Every row comes from one small tree of marks. Brackets hold a mark, then the marks that hang from it, in alphabetical order. Every link used is in the known rows. Which tree was each row made from?
Known rows
[subeb gamev [voli ridem]]:  .12  .05  .18  .03 -.22 -.14 -.11  .02 -.09  .19 -.03  .00 -.08 -.23 -.24 -.13  .04 -.12 -.18 -.10 -.03  .20  .00 -.09  .04  .01  .13  .00 -.07 -.04 -.09
[degav [segik [voli fevor]]]: -.05 -.20 -.12  .02 -.14 -.04 -.12 -.08  .10  .04 -.01 -.15  .04 -.05 -.11  .05  .15 -.01  .06 -.06  .06 -.20 -.10  .12 -.07  .00 -.10  .10 -.05  .01 -.05
[subeb [gamev fevor]]:  .10 -.13  .18 -.01 -.20 -.66 -.12  .11  .06  .19  .02 -.15 -.02 -.21 -.09 -.11  .27  .02 -.08 -.03 -.07  .07 -.16  .11  .01  .01  .08 -.06  .00  .04 -.19
[degav ridem [segik voli] vorid]: -.19 -.13 -.20  .07  .27 -.33  .17 -.19 -.01 -.58 -.07 -.28  .16  .01  .01  .08 -.24  .15  .13 -.08  .12 -.66  .05  .10 -.11 -.10 -.38 -.07 -.01  .10  .17
[nidufid [degav [segik voli] vorid]]: -.09 -.09 -.12  .01  .11 -.11  .22 -.19  .04 -.26 -.05 -.17  .09 -.03 -.09 -.05 -.34  .10  .00 -.01  .00 -.58 -.06  .00 -.10  .05 -.24  .02 -.09 -.11  .18
[nidufid degav]:  .01 -.02  .01 -.02 -.08  .09  .12 -.11  .04  .02 -.07 -.10  .05 -.06 -.09 -.13 -.31  .13 -.07  .08 -.11 -.43 -.16 -.02 -.05  .14 -.23 -.05 -.08 -.12  .07
[vorid [degav ridem segik]]: -.09 -.06 -.11  .09  .19 -.14 -.01 -.09 -.06 -.19 -.12 -.05  .12  .13  .15  .15 -.13  .16  .08 -.01 -.08 -.60 -.01  .05  .01  .18 -.08 -.04 -.02 -.01  .09
[subeb [voli ridem]]:  .08  .08  .10  .05 -.21  .44  .00 -.02 -.11  .10 -.16 -.01 -.04 -.09 -.19 -.08 -.09 -.13 -.12 -.01 -.04 -.08  .08 -.11  .00  .05  .04 -.06 -.13  .04 -.16
[voli ridem vorid]:  .10  .01  .05  .05  .07  .84  .22  .08  .06 -.08  .02  .21 -.05  .06  .38 -.01  .24  .13  .00  .06  .13 -.50  .36 -.04  .05 -.02  .10  .16  .04  .31 -.22
[segik [voli [fevor gamev] ridem vorid]]:  .04 -.24  .02 -.01  .05  .13 -.05  .04  .10  .07  .19  .08 -.08  .04  .15  .06  .18 -.19  .10 -.05  .27  .08  .14  .11 -.05 -.14  .15  .20  .14  .05 -.23
[subeb gamev [voli fevor]]:  .09  .11  .16 -.03 -.40 -.55 -.33  .04 -.03  .35 -.03 -.07 -.08 -.31 -.31 -.12  .03 -.20 -.17 -.12 -.15  .82 -.32  .00  .04  .02  .12 -.07 -.08 -.25  .05
[degav ridem segik vorid]: -.16  .04 -.17  .07  .23 -.35  .16 -.13 -.03 -.54 -.12 -.27  .18  .00  .09  .03 -.15  .32  .08 -.02  .00 -.60 -.05  .05 -.07 -.07 -.38 -.11 -.02  .14  .15
[voli fevor vorid]:  .06  .09  .01 -.03 -.17  .24 -.09  .11  .14  .15  .02  .09 -.06 -.04  .27  .01  .24  .01  .00  .02 -.03  .38 -.11  .09  .04  .01  .06  .07  .02  .00 -.02
[vorid degav]: -.01 -.12 -.02  .07 -.03 -.01 -.09 -.05 -.12  .04 -.11  .02  .08  .09  .12  .14 -.06  .05  .04  .04 -.13 -.52 -.04  .07  .04  .24  .05 -.06 -.03 -.05 -.05
[vorid [degav [segik voli]]]: -.08 -.22 -.11  .08  .07  .00 -.07 -.11 -.05 -.04 -.08 -.02  .09  .12  .06  .19 -.03 -.02  .09 -.04 -.04 -.61  .04  .09  .00  .19  .06  .05 -.05 -.04  .02
[voli fevor ridem segik vorid]:  .10  .22  .03 -.09  .09  .50  .09  .26 -.05  .17  .15  .38 -.10  .15  .16  .00  .36  .12  .00  .15  .11  .64  .26 -.17  .13 -.09  .30  .03  .11  .15 -.15
[subeb gamev]:  .06 -.11  .09  .00 -.24 -.45 -.18  .01 -.01  .15  .06 -.11  .00 -.21 -.08 -.07  .14  .12 -.07 -.01 -.08 -.14 -.20  .10  .02  .05 -.07 -.03  .02  .01 -.05
[degav [segik voli] vorid]: -.12 -.18 -.17  .06  .04 -.15  .07 -.15 -.02 -.31 -.04 -.22  .12  .00 -.04  .08 -.01  .08  .10 -.06  .05 -.64  .02  .11 -.10 -.03 -.20  .02 -.06  .10  .04
[subeb voli]:  .04  .11  .10  .03 -.35  .27 -.09 -.06 -.09  .14 -.19 -.12 -.01 -.13 -.29 -.09 -.17 -.19 -.12 -.01 -.20  .01 -.10 -.05 -.01  .08 -.09 -.14 -.17 -.01  .00
[fevor gamev]:  .04 -.09  .09 -.01 -.13 -.43 -.20 -.02 -.02  .11  .11 -.17  .02  .05 -.06 -.03  .09  .01  .05  .07 -.13 -.22 -.26  .08 -.10 -.11 -.11 -.01  .14  .08 -.20
[nidufid [degav segik]]: -.02  .00 -.05  .00 -.03  .08  .14 -.13  .10 -.04 -.07 -.13  .06 -.04 -.09 -.12 -.21  .18 -.06  .04 -.10 -.50 -.14 -.04 -.06  .10 -.22  .03 -.09 -.08  .12
[voli [fevor gamev] ridem segik vorid]:  .11  .22  .08 -.11  .17  .13  .00  .27 -.05  .20  .27  .33 -.12  .24  .14  .00  .39  .05  .04  .15  .08  .79  .16 -.15  .06 -.24  .34  .07  .24  .14 -.21
[degav ridem [segik [voli fevor vorid]]]: -.12 -.08 -.14  .03  .15  .01  .05 -.10  .17 -.26  .00 -.14  .05 -.01  .08  .06 -.01  .04  .10 -.09  .13 -.20  .03  .10 -.05 -.08 -.24  .05  .02  .07  .16
[nidufid [degav [segik [voli ridem]] vorid]]: -.07 -.11 -.11  .01  .17 -.02  .26 -.17  .03 -.27 -.04 -.12  .08 -.02 -.04 -.05 -.30  .14  .00 -.02  .07 -.62  .03 -.02 -.09  .02 -.18  .06 -.07 -.07  .10

Write each row's tree
-.05 -.21 -.06  .01  .05  .10 -.06 -.04  .07 -.02  .04  .06 -.02  .03  .16  .14 -.05 -.21  .10 -.07  .13  .00  .07  .16  .01  .05  .04  .06  .03 -.08  .05 -> [segik [voli fevor [vorid [degav ridem]]]]
-.10 -.04 -.09  .00  .21  .13  .27 -.19  .16 -.27 -.03 -.13  .06 -.01  .00 -.08 -.37  .08  .00 -.01  .03 -.55  .01 -.02 -.08  .02 -.32  .03 -.05 -.06  .27 -> [nidufid [degav ridem [segik [voli vorid]]]]
 .01  .09 -.06  .02  .02  .15 -.09  .09  .11  .10 -.01  .17 -.03  .08  .38  .13  .25  .02  .05 -.03 -.05  .28 -.04  .08  .07  .10  .21  .14  .02 -.06  .07 -> [voli fevor [vorid [degav segik]]]
-.04  .23 -.01 -.02  .25  .43  .17  .08 -.14 -.08  .02  .24  .01  .28  .14  .12 -.05  .05  .04  .16 -.18 -.06  .26 -.13  .11  .06  .04 -.16  .05  .16  .23 -> [voli segik [vorid [degav ridem]]]
 .00 -.31  .00 -.03 -.17 -.37 -.26 -.05  .04  .16  .11 -.13 -.02 -.05 -.14  .05  .01 -.22  .09 -.04  .10  .13 -.20  .19 -.09 -.07 -.03  .03  .07 -.11 -.16 -> [segik [voli [fevor gamev]]]
 .07  .20  .10 -.01 -.16  .45  .03  .04 -.21  .15 -.10  .08 -.04  .02 -.36 -.09 -.10 -.11 -.13  .08 -.11  .18  .14 -.23  .04  .00  .08 -.17 -.11  .07 -.08 -> [subeb [voli ridem segik]]
-.02  .26 -.03 -.07  .17  .08 -.01  .17 -.08  .08  .07  .28 -.03  .22  .18  .13  .06  .03  .05  .12 -.11  .69  .05 -.09  .14  .05  .18 -.13  .09 -.05  .20 -> [voli fevor segik [vorid [degav ridem]]]
-.18 -.12 -.21  .05  .24 -.51  .07 -.15  .02 -.50 -.05 -.26  .14 -.02  .02  .09 -.18  .13  .13 -.10  .15 -.30 -.05  .12 -.09 -.11 -.31 -.05  .00  .00  .16 -> [degav ridem [segik [voli fevor]] vorid]
-.13 -.18 -.13  .09  .23 -.12  .00 -.14 -.04 -.22 -.08 -.07  .12  .13  .11  .18 -.18  .04  .12 -.06  .00 -.64  .06  .09 -.01  .16 -.08 -.02 -.01 -.04  .11 -> [vorid [degav ridem [segik voli]]]
 .05  .16  .02 -.01  .30  .76  .25  .15 -.17 -.02  .07  .42 -.04  .33  .26  .11  .17  .10  .03  .17  .02 -.19  .51 -.21  .14  .03  .31  .01  .08  .26 -.07 -> [voli ridem segik [vorid degav]]
-.13 -.15 -.14  .03  .09 -.22 -.03 -.12  .12 -.22 -.02 -.21  .08 -.04 -.06  .05 -.08  .07  .09 -.08  .13 -.23 -.08  .11 -.08 -.05 -.28  .01  .00  .01  .09 -> [degav ridem [segik [voli fevor]]]
-.09  .04 -.05  .00  .18 -.23  .26 -.16 -.02 -.36 -.10 -.18  .12 -.06  .00 -.10 -.53  .22 -.03  .05 -.05 -.52 -.13 -.02 -.06  .06 -.39 -.16 -.05 -.11  .21 -> [nidufid [degav ridem vorid]]
 .12  .15  .27 -.01 -.21 -.17 -.02  .12  .08  .21 -.07 -.04 -.12 -.22 -.13 -.15  .17 -.32 -.18 -.12 -.17  .53  .01 -.03  .04 -.05  .23 -.06 -.10  .02  .04 -> [subeb [gamev fevor] [voli vorid]]
 .08  .19  .05 -.04  .15  .86  .26  .17 -.10  .01  .10  .33 -.06  .22  .15 -.01  .24  .14 -.01  .20  .05 -.12  .45 -.21  .10 -.08  .15  .00  .07  .35 -.12 -> [voli ridem segik vorid]
-.12  .06 -.11  .02  .25 -.24  .28 -.17  .04 -.40 -.10 -.21  .14 -.03  .00 -.09 -.44  .28 -.01  .01 -.04 -.57 -.11 -.04 -.08  .03 -.38 -.08 -.07 -.07  .26 -> [nidufid [degav ridem segik vorid]]
-.15 -.06 -.14  .02  .27 -.23  .28 -.22  .05 -.43 -.07 -.22  .13 -.03 -.06 -.06 -.49  .15  .02 -.03  .04 -.61 -.04  .00 -.10  .01 -.37 -.05 -.06 -.10  .27 -> [nidufid [degav ridem [segik voli] vorid]]
 .02 -.34 -.03  .00 -.10  .06 -.11 -.02  .02  .09  .07  .00 -.03 -.06 -.04  .04  .07 -.10  .06 -.05  .28 -.07  .06  .12 -.02  .00  .06  .10  .01 -.03 -.29 -> [segik [voli fevor ridem]]
 .13  .07  .17 -.01 -.27 -.37 -.23  .09 -.05  .30  .00  .03 -.10 -.27 -.23 -.13  .11 -.14 -.17 -.13  .01  .73 -.13 -.06  .06 -.01  .24  .02 -.06 -.19 -.11 -> [subeb gamev [voli fevor ridem]]
 .00 -.20  .00 -.03 -.07 -.04 -.15 -.01  .11  .11  .15 -.02 -.06  .01  .06  .07  .10 -.26  .10 -.05  .11  .16 -.04  .17 -.06 -.11  .03  .11  .11 -.02 -.06 -> [segik [voli [fevor gamev] vorid]]
 .01  .22  .06  .02 -.11  .23 -.09  .02 -.02  .10 -.16  .08 -.06 -.03  .03  .03 -.14 -.26 -.08 -.07 -.15  .51 -.05 -.04  .06  .08  .12 -.07 -.09 -.13  .16 -> [subeb [voli fevor [vorid [degav ridem]]]]
 .03  .06 -.02  .00 -.02  .14 -.11  .10  .07  .13 -.01  .18 -.04  .06  .38  .13  .18 -.01  .04 -.01 -.05  .31 -.05  .09  .09  .12  .21  .09  .02 -.09  .04 -> [voli fevor [vorid degav]]
-.07  .03 -.10  .01  .09 -.11  .22 -.15  .03 -.23 -.09 -.16  .10 -.03 -.04 -.09 -.28  .22 -.03  .03 -.09 -.53 -.12 -.04 -.08  .07 -.25 -.01 -.10 -.08  .17 -> [nidufid [degav segik vorid]]
 .08  .08  .01 -.08 -.04  .03 -.08  .20 -.16  .24  .10  .21 -.04  .08 -.13 -.02  .23  .17 -.01  .16  .10  .57  .04 -.15  .08 -.03  .21 -.07  .07  .02 -.29 -> [voli fevor ridem segik]
 .04  .12  .05 -.13 -.15 -.59 -.29  .15 -.13  .33  .17  .02 -.02  .11 -.27 -.02  .18  .02  .03  .17 -.15  .86 -.32 -.05  .00 -.13  .07 -.15  .15 -.08 -.10 -> [voli [fevor gamev] segik]
 .14  .17  .18 -.01 -.18 -.05 -.11  .12  .02  .25  .03  .14 -.15 -.22 -.02 -.12  .19 -.18 -.16 -.14  .01  .77  .02 -.08  .09 -.05  .30  .10 -.02 -.09 -.01 -> [subeb gamev [voli fevor ridem vorid]]
 .14  .14  .27 -.04 -.12 -.31 -.01  .19 -.13  .28 -.02  .04 -.11 -.13 -.41 -.17  .16 -.21 -.19 -.02 -.08  .67  .11 -.20  .07 -.08  .33 -.16 -.06  .04 -.15 -> [subeb [gamev fevor] [voli ridem segik]]
-.04 -.13 -.08  .01 -.04  .01 -.08 -.05  .15  .01  .08 -.09  .00  .02  .02  .06  .23 -.08  .09 -.07  .05 -.07 -.04  .12 -.08 -.10 -.02  .17  .04  .06  .00 -> [degav [segik [voli [fevor gamev] vorid]]]
 .02 -.26 -.01  .04  .04  .64  .14 -.04  .06 -.08  .07  .08 -.05  .03  .16  .05  .07 -.12  .06 -.03  .24 -.55  .35  .07 -.01 -.03  .02  .15  .02  .19 -.17 -> [segik [voli ridem vorid]]
 .11  .17  .19 -.03 -.16 -.12 -.07  .08 -.20  .24  .03  .09 -.09 -.13 -.40 -.14  .04 -.12 -.18  .00 -.10  .47  .07 -.21  .08 -.04  .18 -.12 -.04 -.01 -.01 -> [subeb gamev [voli ridem segik]]
 .00  .09  .02 -.02  .17 -.31 -.15  .10  .08  .04  .10  .12 -.03  .15  .39  .12  .11 -.05  .10 -.01 -.04  .47 -.14  .10  .03 -.05  .16  .08  .18 -.09  .05 -> [voli [fevor gamev] [vorid [degav ridem]]]
 .09  .08  .07 -.11  .03 -.35 -.16  .21 -.15  .28  .23  .18 -.05  .16 -.15 -.02  .29  .10  .03  .17  .07  .73 -.06 -.13  .02 -.18  .25 -.03  .20  .02 -.34 -> [voli [fevor gamev] ridem segik]
-.04 -.12 -.11  .02 -.07  .19 -.04 -.06  .16 -.01  .01 -.07  .00 -.01  .04  .05  .19 -.04  .07 -.06  .06 -.16  .01  .11 -.05 -.02 -.05  .16 -.03  .07  .02 -> [degav [segik [voli fevor vorid]]]
-.08  .05 -.07  .01  .13 -.04  .21 -.16  .11 -.21 -.08 -.18  .09 -.04 -.06 -.11 -.36  .24 -.03  .03 -.06 -.52 -.13 -.04 -.07  .07 -.36 -.03 -.07 -.07  .22 -> [nidufid [degav ridem segik]]
-.01  .09 -.03  .01  .09  .06 -.06  .09  .08  .00 -.03  .15 -.02  .07  .40  .13  .07  .01  .05 -.02 -.02  .30 -.04  .08  .08  .09  .12  .03  .05 -.09  .09 -> [voli fevor [vorid [degav ridem]]]
 .11  .20  .14  .00 -.12  .26 -.07  .10  .01  .19 -.02  .11 -.12 -.02  .01 -.07  .11 -.25 -.09 -.05 -.02  .60  .02 -.09  .00 -.11  .23  .08  .00 -.01 -.12 -> [subeb [voli [fevor gamev] ridem vorid]]
 .04 -.25 -.02  .00  .00  .40  .01  .03  .09  .04  .10  .12 -.08 -.01  .17  .06  .15 -.14  .06 -.05  .28 -.03  .21  .10  .01 -.05  .12  .18  .04  .05 -.19 -> [segik [voli fevor ridem vorid]]
 .03  .25  .08 -.06 -.34  .03 -.18  .06 -.16  .31 -.11  .00 -.05 -.06 -.43 -.08 -.12 -.20 -.12  .06 -.22  .79 -.18 -.14  .04  .03  .05 -.23 -.12 -.13  .04 -> [subeb [voli fevor segik]]
